Each row was made from one walk, in order. Every step used is in the known rows, and no mark comes twice. Write each row's walk.
(in the rows, 128 means zero)
Known rows:
mezi, zugit, zuda, dupu, kube: [131 129 126  45  85 104 137 106 119 113 135 164  87 120 163 125  84 152
 140 141 106 123 152 103 113 106 112 148 123 132 130 175  88  77 173  95
 133 112 104 135  99 151  90 105 146 135 129 164]
zugit, dupu, kube, zuda, boma, pepup, mezi: [177 157 161 160 133 193 148 180 142 123 132 125  77  73 145 183  52 101
 133 155  74 115 176  92 166 127 189 123 196 137 118 198 125 149 121 127
 166 138 110 147 113 104 128 168 167 154 133 140]
boma, kube, zugit: [139 126 117 121 122 154 178 135 145 110  98  65  63 141 147 140 122 105
  71 144 139 129 122 140 121 193 144 137 126 145 135 169 118 130 110 123
 124 112 117  99 152 167 146 137 174 112 161 157]
pepup, zuda, boma: [128 124 117 100 119 141 142 202 138 152 150 129 147  65 142 142  99  83
 145 156 116 111 140 122 106 133 156 134 172 144 146 220 119 171  60 139
 135 118 121 141  99 165 112 149 156 169  84 121]
zuda, dupu, kube, mezi: [145  63 164  87  94 151 160  76 138  96 168 135  82 103 163 108 110 150
 109 164 101 112 162 108  85 142 115 162 126 128  96 122  98  76 156  52
 133 127 108 118 157 127  86 133 114 114 141 157]
famu, dupu, kube, zuda: [192  92 149 112 116 190 174  58 120 140 172  87 102 106 183 158  88 171
 100 125  80 136 154  94 120 108 143 150 154 141 165  82 134 125 174  63
 138 118  85 142 158 162 134 157 136 132 129 126]
boma, zugit, dupu: [203 178 100  82 132 151 113 160 119 126  79 142  77 128 174 180 111 150
 142 125 133 115 175 139 101 132  94 118 115 108 143 182 122  90 134 172
 143 130 159 172 113 108 101 111 134  76 128 119]
zuda, dupu: [ 95 116 140  85 107  96 118 135 131 112 138 127 130  98 146  92 101 136
 147 138 143 103 168 117 122 115 159 132 138 146 124 159 110  97 125 104
 119 115 121  87 124 129  84 104 136 142 164 141]
boma, famu, kube, zugit, dupu: [212 144 133  74 134 182 107 104 159 122  90  92  67 141 168 177  83 102
 119 125 120 124 154 134 101 141 107 141 118 135 150 174 131 107 150 131
 143 101 131 142 156 119 145 117 160  82 169 135]
mezi, dupu, kube, zuda, boma: [153  86 110  69 119 176 178 141 139 151 188  99 105  75 184 119  84 147
 123 151 106 100 118 106 121 111 154 166 180 150 164 173 133 130 100  80
 142 132  86 133 139 169 121 148 136 153  95 121]
pepup, kube, mezi, zugit, zuda: [159 165 102 145 129 106 146 123 119 138  69 136  44  80 138 165 151 108
 108 141 126 128 121 155  91 170  79 137 113 128  95 130 110  97 131 153
 116 135 100 178  86 154 102 123 109 122 105 163]
famu, zugit, dupu, kube, zuda, boma, pepup: [199 141  98 144 131 197 129 195 129 129 152  84  75 101 168 165  95 141
 138 143 101 109 155  97 142 106 152 129 181 143 153 199 108 139  66 141
 152 139 130 125 120 137 127 166 143 130 101 131]
zugit, dupu, kube, mezi, zuda: [199  53 139  62 137 158 144  34 131 124 149 164  55 119 174 136 115 157
  98 154  91 116 178 143  63 153  92 139 146 109 127 122 144 103 171  70
 131 162 121 142 157 122  54 110 131  97 108 116]
famu, pepup, zugit, dupu, kube, mezi, zuda, boma: [192  89 114  54 136 194 131 119 158 148 154 122  81  45 176 109 109 120
 130 167 122 110 154 127  74 137 117 129 172 137 128 216 131 120  90  93
 135 158 120 139 132 148  81 143 130 148  83  93]
famu, mezi, dupu, kube, zugit, zuda, boma, pepup: [173 123  83 128 117 172 142 204 130 120 136  98  76 120 152 150  96 115
 136 155  83 125 117 113 144 146 129 148 144 143 133 224  86 147  94 170
 133 118 145 100 123 142 133 166 159 159  93 154]
dupu, kube, zugit, zuda, boma, famu: [185 140  93  90 144 167 150 165 137 150 133 104  89 102 149 132  75  86
 130 156 117 135 104 113  98 151  96 171 126 152 138 220 105  94 119 120
 136 110 180 111 150 158 111 189 131 123  90 132]
kube, zuda: [152 113 130 139 140 163 160  79 116 151 154  99 105 103 166 151 113 153
 101 125 126 125 150 119 121 111 154 147 174 144 164  72 143 131 134  93
 133 143  90 133 142 146 126 150 121 120 134 118]
boma, dupu, kube, mezi, zuda: [192  46 146  72 139 159 145  32 124 120 160 162  52 129 164 132 117 154
  92 160  82 124 170 128  60 159 103 143 147 114 133 123 143 107 169  56
 139 158 128 133 162 128  67 131 137 100 109 117]
kube, mezi, zuda, dupu: [125  58 146  63 121 109 132  82 130 114 150 142  93  84 166  87 107 147
 123 155 129  94 192 136  81 149 147 140 155 141 116 143 128  90 142  68
 114 144 122  85 147 127  31  99 135 131 153 129]
famu, zuda, boma, kube, mezi: [190  84 122 125 136 182 168 146 149  90 131  68  58  74 139 113 139  94
 107 157 112 101 144 106  79 185 130 144 121 153  87 178 132 103  86  89
 108 139 122  98 155 134 112 159 118 138 108 138]
mezi, dupu, kube, zuda, boma, pepup, zugit: [182 146 141 150 150 176 153 163 142 153 134 121 132  39 148 148 112 152
 117 168 123 160 159  88 115  98 161 101 194 138  92 167  88 137  47 172
 146 138 126  97 101 148 121 204 163 160 102 108]
famu, kube: [183  99 133  93 135 163 101 108 150  96 147 109 118 121 121 169  98 101
 155  99  81 113 125  98 128 131 137 141 119 157 121 147 139 120 184  78
 119 112 114 111 156 122 181 128 149 137 135 134]
mezi, dupu, kube: [153  75 146  50 107 132 164  96 139 112 179 168 120 133 166 123 100 180
 130 147  75 133 117 105 119 113 133 150 116 116 121 134 116 119 169  91
 143 120 121 126 149 144 102 122 162 133 111 150]
kube, mezi: [151  82 150 145 124 157 155  92 136 112 142 119  87 102 140 116 146 129
  99 156 118 122 140 138  90 165 111 149 124 127  95  98 124 106 122  90
 128 141 120 129 156 120 104 146 101 112 135 137]
mezi, dupu, kube, zuda, boma, pepup: [173 110 108 143 142 192 159 193 133 120 180  94  91 106 163 147  97 145
 128 156  93 102 136  96 143 111 173 137 181 146 137 179 110 143  62 128
 150 135 121  98 133 145 127 175 154 150  99 134]
zuda, boma: [127 121  99  99 121 153 139 190 142 143 144  98 124  91 138 104 108 102
 141 145 134 102 108 123 131 132 136 143 152 145 143 207 132 133  78 122
 131 122 117 126 121 150 132 136 125 155 100 115]
dupu, kube, zugit, zuda: [138 154  89 104  87 124 150  97 127 139  90 139  72 131 163 151 108 116
  97 140 115 174 125 140 115 159  84 159 105 116 152 160  91 100 170 152
 125 110 125 165 104 159 126 119 142 125 118 173]
zugit, dupu, kube: [184 135 136  53 101 148 123 101 138 115 136 158  95 156 165 163  83 158
 136 129  95 128 160  96 114  87  96 136 116 106 147 158 105  91 170 117
 152 112 113 162 119 123 127 106 143  99 118 137]
famu, pepup, mezi: [139 152 180 151 141 175 106 128 159 124 133 137 119  42 127 139 100  81
 155 133 100 133 151 118 153 141 188 105 155 149 100 176 147 166 155 102
 139 158 137 159 129 112 123 161 151 179 139 129]
kube, zugit: [108 118 132 121 111 154 156  93 133 137 113  86  96 148 156 127 118 110
  78 149 146 149 113 159 129 172 125 145 137 134 140 139 115 141 128 125
 135 117 111 128 153 153 145 129 157 112 166 153]
boma, famu, pepup, zugit, dupu, kube: [218 162 148  63 128 177 106  96 154 130 132 155 106 105 164 162  85 147
 144 138 109 153 171  83  91  77 100 116 128 122 123 176  95  93 149 128
 152 122 146 151 121 129 121 155 146 111 106 115]
dupu, kube, zugit, zuda, boma: [131 139  72  81  93 147 155 169 141 150 117 108  86  91 162 118  95  95
 122 153 126 132 107 133 122 154 104 164 137 134 160 230 103 117 105 138
 130 110 114 154 104 171 134 129 133 153  92 147]
zugit, dupu, kube, zuda, boma, famu: [214 131 114  84 163 196 149 149 137 155 160  92  90  96 164 146  65 110
 135 147 112 109 132  96  95 115 121 164 153 157 153 188 126  96 112  98
 148 120 161 113 165 148 107 193 125 107 102 106]
boma, zugit, zuda: [163 185  59 116 117 114 136 164  99 137  76 161  79 101 153 172 131 130
 137 126 120 154 141 140 105 167  79 140  99 112 138 174 101  81 159 183
 113 136 177 170  85 139  98 136 118 120  84 150]
dupu, kube, mezi, zugit, zuda, boma, famu: [199 133 100  97 156 169 153 162 130 147 130 111  66  80 146 131  94  95
 138 163 114 121 101 118  82 156  90 169 123 156 119 210 114  86 108 107
 136 126 168 120 144 154  92 191 115 123  92 128]

Write each row's walk:
[177 148  97  94 120 169 107 166 141 124 110 103  60 124 140 149  92  94
 126 143 100 134 133  96 100 141 131 154 127 138 182 226 123 122 101 124
 154  94 137 147 117 147 178 158 154 123 123 137] | famu, kube, zugit, zuda, boma, dupu
[180 178 100 115 132 169  89 175 145 142 108 124  85  76 136 130 118 105
 141 150 124 150 147  86  93 114 134 121 137 134 167 226 119 126  62 151
 153 115 157 154  91 145 155 178 138 143 104 113] | famu, pepup, zugit, zuda, boma, dupu
[177 167 134 103 126 150 123 123 158 131  81 101  74 138 167 187  94 108
  87 131 135 113 169 142 104 136 115 120 135 117 133 142 113 120 132 167
 139 100  97 162 139 129 135  98 148  75 144 145] | pepup, kube, zugit, dupu
[172  76 136 123 143 136 182 163 163 112 152 131  90  57 159 135 135 140
 107 169  82 104 127 132  91 170 152 145 128 127  70 122 114 126 101 132
 120 131 122 110 159 144  74 145 134 141  91 159] | zugit, zuda, boma, pepup, kube, mezi, dupu
[151 149 162 189 147 184 151 189 136 126 135 115  94  61 130 169  69  90
 131 153  84 116 164 102 173 143 201 119 199 148 112 185 131 162 105 129
 155 144 116 132 117 107 128 180 163 168 132 138] | kube, zuda, boma, pepup, mezi
[170  98 112  90 111 195 171 139 138 151 173  72 108  74 175 128  81 134
 124 144 100 108 124 100 128 118 146 157 170 154 168 174 135 130 108  79
 138 115  87 136 142 172 136 157 130 158 101 115] | famu, dupu, kube, zuda, boma
[220 145  91  60 137 172 129 159 128 132  92 130  49 101 188 165 105 141
 135 147 128  97 179 147  79 154  86 130 132 113 141 211 131  89 117 146
 144 143 153 170 123 117  75 115 127  81 109 107] | kube, mezi, zuda, boma, zugit, dupu
[124 102 146  46  86 120 135 104 130 102 171 156 118 134 159 117  75 158
 140 139 100 117 161  86 119  95 134 147 131 133 131 161  91  85 174  77
 136 108 111 112 129 139 102 113 147 129 135 152] | zuda, dupu, kube
[230  98 122  48 137 183 117 122 111 156 139  81  95 121 140 179  64 103
 165 122  79 122 118  97 117 129  77 179 129 172 158 184 117 132 195 121
 119 107 164  96 180 120 139 179 121 128  97 103] | zugit, dupu, kube, zuda, boma, famu, mezi
[200 103 108  56 123 166 123 126 109 154 124  84  93 129 130 165  70  78
 155 130  82 144  94 112 119 160  63 186 111 172 147 205 101 134 202 134
 111  98 177  93 174 131 142 181 127 141  93 126] | dupu, kube, zugit, zuda, boma, famu, mezi
[201 152 122  77 134 186 126 140 169 123  81  87  36  91 178 159  95  97
 111 143 132 107 176 143 104 165 143 115 143 132 151 227 143 128 108 136
 140 133 124 150 131 135 110 111 174 113 150 126] | famu, pepup, mezi, zuda, boma, kube, zugit, dupu
[145  85  94  68 139 149 139 151 135 152 151 117 106  89 151 105 103 111
 131 150 122  95 125 140 108 146 130 138 169 140 153 205 150 137  95 105
 126 145 121 123 129 150  93 125 136 150  84  99] | mezi, zuda, boma
[224  90 139 117 146 194 139 106 159 115 135 101  75  48 135 148 113  88
 127 150  92 131 139 105  66 171 104 164 123 155  79 155 115  81 137  78
 121 123 143 107 168 127 125 189 113 129 117 131] | pepup, zugit, zuda, boma, famu, kube, mezi
[163  98 159 157 139 149 160 109 150 107 143 112  89  93 128 165 133 108
  75 150 103  98 155 116  82 166 120 137 133 128  60  74 106 109 138 104
 120 124  93 129 168 131 116 149  95 100 100 149] | pepup, kube, mezi
[205 123 117  88 128 174 126 139 121 160 141  93  94  57 168 142 104 138
 158 141 118 148 113 125 113 136 112 159 147 159 148 191 133 132 126 101
 131 143 183 138 156 166  93 181 123 117  95 127] | dupu, kube, zuda, boma, famu, zugit
[184  47 139  90 144 154 184 141 160  97 152 103  88  57 164  89 145 140
 120 167  93 108 120 131  86 178 161 146 112 145  82 161 149 128  92  97
 114 143 132  87 170 141  78 144 151 155 117 145] | famu, zuda, boma, kube, mezi, dupu
[184 107 116  72 140 164 101 145 120 136 134 116  73 133 134 141  96 115
 133 146  95 119 141 101  98 132 126 141 147 139 184 212 143 144 109 115
 151 117 148 126 134 128 143 155 147 123 110 101] | famu, mezi, zuda, boma, dupu
[158 149  75  86 131 162 152 206 103 133 125 117  97  96 161 151 110 130
 144 144 128 104 125 132 117 168 111 142 136 138 129 225 113 106 112 141
 135 141 167 141 124 146 108 157 131 115  90 117] | zuda, boma, zugit
[196 144 105  68 127 165 138 140 156 126  77  87  40 128 178 156 102 115
  99 141 140 106 165 146  96 161 120 125 135 125 162 206 138 115 100 146
 136 119 117 137 130 139 114  96 167  94 147 128] | mezi, zuda, boma, kube, zugit, dupu
[179 110  79  69 145 172 163 168 102 134 136 128  67  86 175 146 114 139
 126 159 119 102 139 148  86 189 101 144 147 134 124 218 127 100 124 114
 131 160 166 136 140 144  70 153 132 106  82 110] | kube, mezi, zuda, boma, zugit
[139 101 159 100 120 139 163  83 113 117 124 119  42 103 155 119 136 143
 114 165 132  98 117 148  96 155 104 141 136 148  88 141 119 101 115  65
 147 145  76 143 126 150  87 124 132 114 165 150] | zuda, dupu, kube, mezi, zugit
[150 106 154 113 128 149 166  78 113 122 120 120  42 114 149 133 145 143
 107 162 128 110 102 152  96 160  95 140 132 142  86 130 127 114 117  73
 151 152  78 158 127 151 103 132 128 108 153 145] | dupu, kube, mezi, zugit
[170 141 114  63 102 155 131 134 121 121 140 147  58 144 151 149  86 138
 130 150  86 132 127  83 106 106 105 149 124 127 163 209 107 103 130  98
 167 108 115 165 103 152 149 146 148 118 107 143] | mezi, zugit, zuda, boma, dupu, kube
[189 117 136  87 120 176 156  58 124 142 157 120  83 122 192 175  80 175
 102 126 102 123 172  96 110  83 131 152 167 129 176  95 130 106 164  85
 150 132  83 162 137 144 126 135 131  99 126 126] | zugit, dupu, kube, zuda
[171 146  98 127 122 123 134 107 120 131  74 133  40  85 140 157 147 108
 127 134 116 133 113 154  93 171  79 146 103 135 112 147 121  95 141 128
 117 137 108 172  90 146 115 121 118 131 126 158] | famu, kube, mezi, zugit, zuda
[214 141 123  37 102 165 114 127 137 131 134 139  83 118 176 160  77 150
 156 137  97 135 146 105 111 100  88 146 123 121 152 203 109 102 157 115
 151 119 150 166 130 138 108 129 138  98 103 133] | zuda, boma, famu, zugit, dupu, kube
[170 148  77 154 132 180 126 218 141 113 127  85  78 113 139 160 102  90
 134 144 100 119 126 110 142 145 142 136 150 147 132 222  94 132  74 159
 135 117 137 107 115 137 154 163 153 153 104 153] | famu, kube, zugit, zuda, boma, pepup
[152  79 145  91  88 142 159  78 136 100 156 144  72  94 163 113 112 149
 112 163  98 124 166 109  78 146 102 165 118 123  99 127  92  68 160  69
 130 125 114 129 143 131  81 130 111 121 129 163] | zugit, zuda, dupu, kube, mezi
[174  64 120  94 130 134 196 160 162 105 139 122  73  49 162 101 150 152
 117 170  98 109 117 139  83 186 150 154 104 131  94 152 137 113  92 109
 114 138 137 100 151 151  64 136 142 151 115 152] | zugit, zuda, boma, kube, mezi, dupu
[156  93 158 105 156 135 138  77 125 142 124 170  92  90 139 145  94 118
 115 143  88 128 169 146 118 164 151 114 174 124 121 142 166 151 179  97
 130 166 128 140 135 113  66 122 161 142 122 112] | pepup, mezi, zuda
[162  99 153 118 137 157 168 170 161 113 134 132  92  55 156 142  87 117
 136 161  64 128 119 132 148 174 196 142 144 143  96 190 136 161 128 128
 139 130 132 116 143 129 103 147 196 174 141 164] | famu, kube, zugit, zuda, boma, pepup, mezi, dupu
[124 158 171 146 146 129 150 123 113 139  84 127  67  84 125 152 119 104
 130 149 128 114 109 159 150 160 146 112 159 150  89 159 152 155 120 111
 152 153  84 169  99 135 111 132 160 141 173 139] | pepup, mezi, zugit
[125  82 145  68  98 158 182  70 142 125 149 114  89 151 183 125  97 147
  78 163 109 150 106 146 121 160 131 161 129 130 137 145 107 134 156  98
 147 112 107 124 169 164 127 127 181 114 157 168] | mezi, dupu, kube, zugit
[167  96 104  88 133 194 149 147 144 142 171  69 105  69 161 141  82 107
 136 128 109  92 121 103 124 124 157 163 181 170 166 178 144 130 109  73
 131 126  83 124 144 159 160 154 129 155 107 112] | famu, kube, zuda, boma
[192 106 107  86 182 169 138 157 134 154 153 111 104  96 140 121  86  97
 139 153 117 110 116 122  90 148 118 150 150 154 133 200 139 111 111 102
 132 136 184  92 166 142  82 183 130 122  94  96] | mezi, zuda, boma, famu
[214  71 144  87 149 170 142  48 133 128 143 163  58 103 170 146 119 159
  94 164  92 133 192 131  61 147 103 120 162 109 109 128 124 106 145  97
 135 165 130 127 143 119  55 138 143 105 105 110] | boma, pepup, zugit, dupu, kube, mezi, zuda
[172 101 162  94 143 158 150  65 109 117 122 107  42 103 157 117 124 122
 123 163 124 111 118 137  83 152 100 142 133 165  76 159 127 101 126  63
 138 150  97 131 143 141  87 148 133 113 158 147] | boma, famu, zuda, dupu, kube, mezi, zugit
[195 102 164 101 109 175 152  69 147 115 135 144  72  96 163 140 119 152
 102 163 106 140 171 110  74 131  89 141 126 109  94 120 100  83 138  99
 146 132 113 149 142 115 102 144 116  98 126 135] | pepup, zugit, dupu, kube, mezi
[195  97 121  76 142 162 111 146 109 150 133  79 118 120 113 157  86  80
 170 126  90 124  95 111 126 149  83 171 118 178 136 191 117 144 180 135
 108 108 181  79 178 117 139 183 118 145  97 106] | zuda, boma, famu, mezi
[139 135  93  92  89 119 162 102 134 141  98 144  76 119 172 141 111 131
  98 147 110 171 119 147 110 164  97 161 101 113 149 156  97 106 165 151
 122 112 127 160 114 162 110 115 152 131 117 177] | mezi, dupu, kube, zugit, zuda
[218 122 124 139 132 195 150 159 144 146 109  42 111  74 151 125  99  96
 130 141  93 151 107 129 115 185 115 139  93 157 131 187 132 128 125 123
 115  77 172 109 172 168 116 182 142 157 130 121] | kube, zugit, zuda, boma, famu, dupu
[168  98 151 117 145 159 145  84 122 113 113  96  43  98 137 144 147 116
 122 146 122  99  98 154 101 172 105 140 130 161  84 134 146 118 120  66
 136 149  75 142 138 144 126 133 131 116 167 141] | famu, kube, mezi, zugit
